Each row comes from the steps of one path. Every step used is in the known rows, and no mark comes twice. Write the path behind each row, first mark first.
Known rows:
kufav/virel: [-3.94 -0.69  4.27 -0.78  2.55 -1.86  0.82  0.29 -0.66  6.43 -1.11 -0.53
  0.19 -3.79  2.64  3.49]
kufav/virel/poval: [ 0.86  0.80  2.46 -0.09  3.54 -3.13  1.14  1.82 -0.12  3.90 -5.99 -1.83
  1.37 -2.21  2.73  3.75]
poval/bavi/batimo/vafev/virel: [ 0.40 -1.72 -2.09  0.13 -4.18  1.99  0.63 -1.56  1.03 -1.86  5.94  2.20
  0.26 -2.24 -2.27 -3.10]
vafev/kufav/poval/bavi/batimo: [ 2.95 -0.36  2.68  1.29 -2.74  1.32  1.01  0.99  1.24 -2.97  2.70 -3.94
  0.03 -3.19  0.80 -0.33]
virel/poval: [ 0.98  4.02 -1.89  0.92  3.32 -1.46 -0.32  1.82 -0.51  0.67 -8.88 -0.40
 -0.67  0.98 -0.53 -0.57]
kufav/poval/bavi: [ 0.37  0.37  0.11  1.64 -0.82  1.52  0.13  0.43 -1.39 -0.56 -3.23  0.80
  1.72  0.92 -1.11 -1.17]
batimo/bavi/vafev/virel: [-4.71 -2.64  0.80 -1.74 -1.55  0.81 -2.02 -2.54 -1.76  2.04  3.71  2.93
  0.31  3.49 -3.11  1.64]
bavi/vafev/virel/poval: [-0.84  0.16 -0.87 -0.96  4.02 -1.44 -0.49  0.07  0.20 -0.24 -1.84 -0.07
 -0.04 -0.64  0.96  5.14]
bavi/poval: [-0.28  3.90 -2.81  1.18  0.88 -0.21 -1.52  2.29 -1.12 -1.02 -3.11  0.70
 -1.78  1.30 -0.45  0.03]
virel/poval/vafev: [ 0.95  2.07 -3.44  0.07  2.93  0.56  0.92 -0.26  0.34  0.90 -6.02  1.83
 -0.05  2.13  0.66 -2.18]
bavi/batimo/vafev/kufav: [-0.03  0.24  2.28 -0.84 -1.67  0.69  0.50 -1.65  3.74 -3.71  6.65 -1.32
 -3.14 -4.06  0.37 -4.41]
bavi/batimo/vafev/virel: [-0.34  0.70 -0.23 -1.52 -0.93  0.82  0.77 -1.36  4.05 -1.58  5.62  1.38
 -1.90 -5.39  0.41 -1.72]
batimo/bavi/poval: [-0.50  1.88 -2.42  0.60 -3.45  1.03 -2.69  0.47 -2.35 -0.60 -1.27  2.54
 -0.27  6.92 -4.28 -3.02]
batimo/bavi/vafev/kufav: [-4.68 -3.07  3.08 -0.91 -2.33  0.62 -2.34 -3.09 -1.73 -0.10  4.77  0.26
 -0.91  4.82 -2.99 -1.28]
vafev/virel/poval/bavi: [ 1.15  0.47 -2.26 -0.01  1.40 -0.75  0.69  2.23 -1.38  3.06 -5.26  0.91
  2.62 -0.14 -0.57  3.22]
bavi/poval/vafev: [-0.03  1.97 -4.34  0.20  0.58  1.93 -0.54  0.45 -0.27 -0.77 -0.39  2.93
 -1.12  2.33  0.64 -1.67]
vafev/kufav/virel/poval: [ 0.17 -0.87  6.12 -1.19  3.44 -3.61  1.76  1.83  0.70  4.32 -2.16 -4.33
  1.50 -3.35  4.52  4.94]
vafev/kufav: [-4.31  0.42  3.90 -0.97  2.31 -0.73  0.21  0.39  0.00  3.83  0.02 -1.74
 -1.74 -2.28  1.52  0.88]

Which path is each row?
[ 0.10  2.62 -0.70 -1.20  4.15 -1.68  0.84  2.48  0.67  4.02 -6.28  0.11
  0.90 -2.10  1.60  4.44]  vafev/virel/poval
[ 1.63 -0.25 -3.97  2.40  0.08 -0.30 -1.38 -0.13 -2.98 -3.53 -4.35  0.19
  0.89  4.52 -3.20 -0.90]  virel/poval/bavi/vafev
[-0.56  0.80  0.28 -0.47  1.73  2.45  1.77 -1.38  1.80  0.66 -1.57  2.28
  0.29 -0.42  2.50 -1.52]  kufav/poval/vafev
[-3.73 -2.42 -2.09  1.74 -1.28  1.20 -1.98 -1.92 -3.91 -1.27  1.59  1.79
 -0.49  2.96 -3.55 -1.12]  poval/bavi/vafev
[-0.05  1.00 -3.49 -1.40  1.07  1.61  0.57  0.80  0.89  1.80  1.27  3.25
  0.17  0.13  2.43  2.32]  bavi/poval/vafev/virel
[ 5.34  2.55 -4.96  3.20 -2.47  0.48 -0.18  2.21 -1.20 -4.08 -5.35 -1.96
 -0.54  0.48 -3.07 -2.69]  virel/poval/bavi/batimo
[ 0.54 -2.13 -0.13  0.47 -4.73  1.72  0.11 -2.00  0.81 -4.00  7.18 -0.14
 -0.81 -1.22 -2.33 -5.67]  poval/bavi/batimo/vafev/kufav
[-0.89 -1.44 -0.62 -1.25 -0.65 -0.30 -1.84 -1.26 -1.15  0.08 -0.13  1.87
  1.33  5.03 -2.88  1.63]  batimo/bavi/vafev/virel/poval
[ 5.38  1.26 -4.58  2.11 -3.00  0.69 -0.33 -0.36  0.50 -6.13 -1.68  0.37
  0.29  1.76 -3.45 -5.87]  virel/poval/bavi/batimo/vafev
[-0.69 -2.89  5.26 -0.90  3.35 -3.19  0.21 -0.43  0.32 -0.01  1.83 -4.12
  0.36 -1.84  3.56  5.41]  bavi/vafev/kufav/virel/poval
[ 0.04 -1.82  5.03 -1.34 -1.52 -0.79  1.52 -1.60  4.16 -1.68  8.54 -2.36
 -1.37 -6.37  2.82 -1.27]  bavi/batimo/vafev/kufav/virel
[ 0.08 -3.18  2.20 -1.52 -3.62  0.78  0.00 -1.19 -0.55  1.97  5.50  1.39
  2.04  4.53  0.65 -0.38]  batimo/bavi/poval/vafev/kufav/virel
[ 0.03  0.63 -1.28 -0.56  0.67  1.36  0.13  0.44  0.74 -0.44  2.49  0.65
 -0.99  1.26  2.39 -0.40]  bavi/poval/vafev/kufav
[ 4.18 -1.92  3.47  0.91 -1.46 -1.81  1.93  2.17  0.52  0.47  0.86 -5.65
  1.41 -4.02  2.41  2.93]  vafev/kufav/virel/poval/bavi/batimo
